Each row was made from one path, in order. Every step used is in the known rows, and no mark comes twice. Write each row's path.
Known rows
torob, tagi: [-18 -10  19 -38  29 -51 -19 -14  32  -7 -15   2  -2   3 -11  10  24  15]
torob, tagi, zarivi, sedo, zavos: [ 19 -35   7 -16  38   7  -2  11   3   3  -6  22   6   2  17  16 -20 -14]
noto, zavos, zarivi, sedo: [ 47  11  -5 -20  -9   7  -2 -22  61  -6  69  14  -8  -4 -21  11 -11   6]
zavos, torob, tagi: [-24  18  25  -9  22 -51 -16  -7 -20 -10 -38   7  -9  -9  -5   8  47 -23]
zarivi, sedo, zavos, torob, tagi: [ -8  18  15  25  15 -19  15  24 -57   1 -30   7  -5  -1  11  22  35 -36]
tagi, sedo: [-15  -8  18 -23  15 -25  -1 -20  36   3 -29  -9   1   7 -16  -5  41  41]
noto, sedo, zavos: [ -8  10 -26   8 -14 -44  16  15  25  -4  19 -21   4  18   0  -7   2  53]
tagi, zarivi, sedo: [ 12 -44  -1 -24  19  16 -26 -23  65  -7  19   1  -2  -4 -11  14  17  22]
tagi, zarivi, noto, zavos, torob, geta: [  0  -8  14   3 -12  64 -16 -36 -40  -4  34  -3   5 -14  -6 -11 -45 -50]
sedo, zavos, zarivi, noto, tagi: [ 19   5 -38  10 -32  16   8   7  10   3  46  14   1 -11   8  -2 -52  12]
zarivi, noto: [-16 -17   1  -5 -13  14 -14 -48  29   1  32 -14   4  -3 -17  13  12  30]
tagi, zarivi: [ -1 -40  12 -38  14   7 -39 -33  54 -11   5   3  -1  -2 -11  -1  -4  14]
sedo, zavos, torob: [-25  11  22  27 -19  -5  -7   1 -57  -5 -18  -9  -4   3  -3   5  19 -33]
sedo, zavos: [-18 -15  14  -3 -13  -5  -9  -8  -5  -1   9 -15   4  15  -9   8  -3   6]
noto, sedo: [-10   7 -26 -14  -3 -62  -1  -5  72 -11  21 -22  -2  10 -14  -7  34  76]
noto, tagi, zavos, torob, geta: [-21   4 -10   9 -23   2  -1  39 -33  -4 -33 -30  -6   0  -2 -21  10 -26]
noto, tagi, zarivi, sedo: [ 17 -48 -37 -30   8 -25  -5  -3  87  -9  23  -6  -2  -8  -3  -1  13  60]
torob, tagi, zarivi, noto: [  8 -32   5 -31  32  17 -21 -40  25   1   6  25   6 -15   8   6 -25   1]
sedo, zavos, torob, tagi: [-22  19  27  13  12 -32   1  14 -68  -3 -42  10  -3  -1  10   6  14 -47]

Write each row's path
[ -3  10 -36  30 -25  -6  29  -5   8   6  42 -19  10   8   7  -2 -15  54]	zarivi, noto, sedo, zavos
[ 16  18  15  -2   5  19  -1  14  -1   8 -21  30  -3   3   1  -5 -19 -15]	tagi, sedo, zavos, zarivi
[ 21  14 -21  -9  -5 -24  19  34  21   6 -13  20  -2  -1   9 -21 -24  24]	noto, tagi, sedo, zavos, zarivi
[  9  -9  18 -25  21 -10  -2  -2   5   6 -28   4   3   5   5  -1   3  -9]	torob, tagi, zavos
[ 53  40 -38   5   8  15  20  17  27  11  17  35  -1 -14  24 -11 -38   7]	torob, tagi, zavos, zarivi, noto, sedo
[-19  22  27  29  -2  -6  19   8 -63   7 -53   1   0   3   5  -8  32 -21]	tagi, sedo, zavos, torob
[ 35 -27   8 -36  20  11   4 -54  21   3  49  24  14 -12   8  -8 -57   1]	torob, tagi, zarivi, noto, zavos
[ 11 -10   3 -11 -25   8  13 -65  25   2  71 -15  10   0 -17   1 -19  32]	zarivi, noto, zavos
[  9 -15   8  27   1  36  -4   5 -36  -3 -11   9  -4  -8  10  12   7 -40]	tagi, zarivi, sedo, zavos, torob
[ 42  12   0  -6   8  55  -6  -7  -2  13   4  41  -1 -16  14   5 -42 -40]	torob, tagi, zavos, zarivi, noto
[ 14 -18 -27  20  -9  -6  15  26 -14  -6  -4   1  -3 -12  18  -3   1  -3]	noto, tagi, zarivi, sedo, zavos, torob
[ 49  31 -44  19 -23  43  14   2  41   9  39  16  -2 -11  11 -12 -32  19]	tagi, zavos, zarivi, noto, sedo
[-43  20  32  24   3  17   2  32 -85   6 -62 -14  -1  12  -2  -9  15 -47]	tagi, sedo, zavos, torob, geta
[-26   7  26  16 -13  42 -21  18 -56  -2 -37 -22  -6   4  -9  -5  15 -60]	tagi, zavos, torob, geta
[-34  37 -25  55 -27  19  15  28 -67   1   5 -27   2   5   6  -5  -8 -11]	zarivi, noto, sedo, zavos, torob, geta
[ -6 -18   1  10  -8   5   6   2   7   2  20 -18   2  14  -8  23  17  15]	zarivi, sedo, zavos
[ 47   2  -6   1  -5  56 -11  10  40   4  15  17 -10  -5  -5  13   0 -20]	tagi, zavos, zarivi, sedo
[-39  36 -11  34 -15 -21   3  49 -51  -8 -14 -30  -4  15  -1 -10   9 -11]	noto, sedo, zavos, torob, geta
[-49  10  26  22 -14  19 -23  25 -78  -7 -28 -23  -5  11 -10   5   4 -59]	sedo, zavos, torob, geta
[ -7   2  24 -16  35 -34  23  13 -22  13 -50  13   9  13  11  -5   5   4]	torob, tagi, sedo, zavos
[-10 -11 -17 -29   4 -68  19  -1  60   1 -22 -16   1   2  -8 -21  38  76]	noto, tagi, sedo
